Known rows, with every way that one mark hangs from another:
k245[k385[k255 k537]]: [ 0.42 -0.18 -2.72  1.72  0.34  1.14  0.35  0.92 -1.32 -4.27  1.49  1.35
 -2.68  0.54  0.27  1.32 -0.39 -0.87 -1.07]
k764[k705[k255[k385] k481]]: [ 0.21 -0.45 -1.74 -1.17 -0.38  0.36 -1.33  2.39 -1.78 -1.29 -2.17  1.47
  1.81 -0.74 -1.49 -1.75 -1.14 -2.78  0.08]
k385[k255 k537 k950]: [-0.28  1.33 -2.25  2.62  1.02  0.31  0.21 -0.01 -0.66 -5.13  1.04  1.02
 -1.49  0.62  0.27 -0.05  0.79  1.59 -1.77]
k255[k385]: [-1.00 -0.28 -3.44  0.75 -0.91  0.44 -1.54  2.44 -0.55 -2.03  1.42  1.49
 -1.05 -0.13 -1.10  0.42 -1.28 -1.96 -1.53]
k255[k385[k245 k537[k705[k481]] k950]]: [-1.33  2.40 -4.03  1.76  0.27  0.34 -1.32  0.91  1.72 -3.62  0.79  1.57
 -0.16  0.15  0.30  0.10 -1.14 -0.51 -2.07]
k255[k385[k245 k537[k705] k950]]: [-1.32  2.09 -4.08  2.20  0.43 -0.07 -1.24  1.22  1.55 -4.12  1.03  1.80
 -0.71  0.46  0.20  0.16 -1.00 -0.47 -2.28]
k245[k385[k537]]: [ 0.43 -0.07 -2.80  1.07 -0.52  0.61  0.21  1.66 -0.93 -3.50  1.43  1.14
 -2.22  0.52 -0.40  1.33 -1.43 -1.58 -0.66]
k385[k255 k950]: [ 0.12  0.03 -2.38  2.12 -0.11  0.77 -0.05  0.82 -1.39 -3.83  1.22  1.52
 -1.20 -0.33 -0.02 -0.63  0.21  1.32 -1.35]
k255[k385[k537]]: [-1.26  0.61 -3.37  1.10 -0.12  0.12 -1.35  1.85 -0.02 -2.96  1.26  1.14
 -1.27  0.54 -0.91  0.80 -0.87 -1.76 -1.82]
k537[k385 k705[k764]]: [ 1.34  1.72 -0.36 -0.37  0.81 -0.54  0.10  1.65  0.55 -3.00 -2.71  1.09
 -1.79 -0.71  0.74 -0.52 -3.04 -1.00 -1.55]
k385[k245 k255]: [ 0.08 -0.23 -3.69  3.50  0.52  1.59  0.29 -0.30 -2.77 -4.78  1.57  0.94
 -1.02 -0.78  0.05 -0.28  0.32  1.24 -1.90]
k705[k255 k537[k385[k245 k950]] k764]: [-0.31  0.66 -1.02  0.26  0.54 -1.79 -0.28  0.76  0.48 -5.27 -3.59 -0.90
  0.94  0.06  2.60 -0.98 -0.10 -0.37  0.88]
k764[k705[k481 k537]]: [ 0.10  0.00 -1.19  0.01 -0.42  0.58 -0.13  1.72 -1.98 -1.85 -2.45  0.07
  1.60 -1.14 -1.53 -1.35 -2.67 -1.34  0.69]
k950[k385[k245]]: [ 0.65  0.95 -3.27  1.41  0.74  0.04 -0.17  2.28 -3.25 -4.82  0.63  0.52
 -1.40 -0.15 -0.63  0.21 -1.59  0.07 -0.80]
k950[k385[k245 k537[k705]]]: [ 0.61  2.50 -2.56  1.51  1.94 -0.33 -0.07  1.82 -2.29 -5.55 -0.29  0.36
 -1.77  0.34 -0.13  0.56 -1.65  0.27 -1.18]
k537[k385[k245] k705]: [ 1.05  2.28 -1.28  1.27  1.42 -0.50 -0.35  1.39 -0.01 -3.82 -1.69  1.37
 -2.33 -1.10  0.26 -0.98 -3.13 -0.45 -2.26]
k950[k385[k255 k537]]: [ 0.52  1.43 -1.98  1.27  2.11  0.03 -0.09  1.73 -3.17 -5.50  0.18  0.35
 -2.47  0.66 -0.21  0.80 -0.34  0.36 -1.11]
k764[k705[k255[k385[k245]] k537]]: [-0.50 -0.57 -1.81  0.56  0.45 -0.79 -1.14  2.50 -1.70 -3.51 -2.53  0.85
  1.11 -0.17 -0.82 -1.55 -0.99 -2.13  0.36]

Rows:
[-0.45 -0.72 -1.22  0.01  0.31 -0.91 -1.25  2.87 -1.72 -3.02 -2.71  0.86
  0.91 -0.10 -1.02 -1.49 -1.08 -2.42  0.55]  k764[k705[k255[k385] k537]]
[-0.10  0.53 -3.97  3.77  0.28  1.09  0.27 -0.27 -1.27 -5.27  1.76  1.54
 -0.60 -0.53  0.60 -0.88  0.50  2.17 -1.90]  k385[k245 k255 k950]
[-0.20  0.35 -1.02  0.93  0.55 -0.36  0.57  0.41 -0.17 -4.64 -2.41 -0.92
 -0.59 -0.25  1.76  0.09 -1.30 -0.01 -0.04]  k705[k537[k385[k255]] k764]
[ 0.84  1.13 -0.15 -1.34 -0.22  0.49 -1.15  1.80 -1.31 -0.95 -2.13  0.44
  0.39 -1.32 -0.22 -0.74 -1.56 -1.13  0.13]  k537[k705[k255 k481]]
[ 0.29  0.34 -2.93  1.93  0.19  0.79  0.31  0.93 -0.29 -4.63  1.63  1.77
 -2.39  0.73  0.64  0.92 -0.25 -0.23 -1.08]  k245[k385[k255 k537 k950]]
[-1.45  0.96 -4.51  2.26  0.16  0.36 -1.13  1.10  0.05 -3.99  1.65  1.18
 -0.85  0.37 -0.45  0.66 -0.66 -1.17 -2.24]  k255[k385[k245 k537]]
[-0.12  2.72 -2.60  2.44  1.04 -0.70 -0.21  0.29  0.46 -5.32 -0.35  0.98
 -0.12  0.31  0.70 -0.69 -0.26  1.10 -1.39]  k385[k245 k537[k705[k255]] k950]
[-0.17  2.73 -2.99  3.89  2.03  0.55  0.40 -0.93  0.10 -6.33  0.48  1.33
 -1.12  0.22  1.28 -0.37  0.40  2.48 -2.42]  k385[k245 k255 k537[k705] k950]
[-1.28  2.31 -4.14  1.54  0.13  0.42 -1.00  0.67  2.02 -3.70  0.48  1.44
  0.28  0.24  0.77  0.26 -1.00 -0.50 -1.91]  k255[k385[k245 k537[k705[k481 k764]] k950]]
[-1.73  1.22 -2.03 -0.28 -0.29 -0.20 -2.26  1.06  0.41 -2.66 -2.02 -0.79
  2.15 -0.80  1.34 -0.81 -0.19 -1.11  1.13]  k705[k255[k385[k245 k950]] k481 k537]
[-0.08  3.14 -3.16  2.02  0.36  0.47  0.56 -0.67  1.34 -4.57 -0.44  0.54
  0.99 -0.07  1.14 -0.24 -1.09  1.43 -1.31]  k385[k245 k537[k705[k481 k764]] k950]
[ 0.42  1.51 -2.74  2.04  0.42 -0.76 -0.21  1.12  0.13 -4.55 -0.03  1.42
 -1.71 -0.61  0.06 -1.30 -2.03  0.13 -2.14]  k537[k385[k245 k950]]
[ 0.06  2.41 -1.50  1.31  0.39 -0.53 -0.07  1.22  0.55 -3.77 -0.18  1.01
 -1.05  0.38 -0.28 -0.12 -1.39  0.62 -1.28]  k385[k537[k705] k950]
[-0.51  1.04 -0.74  0.97  1.01 -2.07 -1.24  1.56 -0.41 -5.04 -2.68 -0.51
 -0.42 -0.29  1.29 -1.42 -0.53 -0.42  0.42]  k705[k255 k537[k385[k245 k950]]]
[ 0.93  2.70 -1.42  2.11  2.15 -0.31 -0.26  0.64  0.63 -4.96 -1.45  2.02
 -2.51 -0.87  1.29 -1.39 -1.97  0.92 -2.68]  k537[k385[k245 k255 k950] k705]
[-0.15  3.13 -2.54  1.80  0.81 -0.14 -0.32 -0.12  0.71 -4.56 -0.70  0.65
  0.67 -0.11  0.86 -0.78 -0.47  1.04 -1.10]  k385[k245 k537[k705[k255 k481]] k950]
[ 0.36  1.74 -3.11  2.42  2.38  0.25  0.15  0.95 -3.13 -6.52  0.58  0.36
 -2.05  0.50  0.23  0.62 -0.14  0.95 -1.52]  k950[k385[k245 k255 k537]]
[-1.54  0.90 -2.33 -0.96 -0.76  0.06 -1.33  0.30  1.32 -2.93 -2.93 -1.19
  3.52 -0.46  2.67 -0.38  0.25 -1.05  1.60]  k705[k255[k385[k245 k950]] k481 k537 k764]
[ 0.97  0.88 -0.34 -1.83 -0.56  0.66 -0.50  1.25 -0.69 -1.13 -2.75  0.20
  1.32 -1.09  0.70 -0.42 -1.27 -1.10  0.44]  k537[k705[k255 k481 k764]]
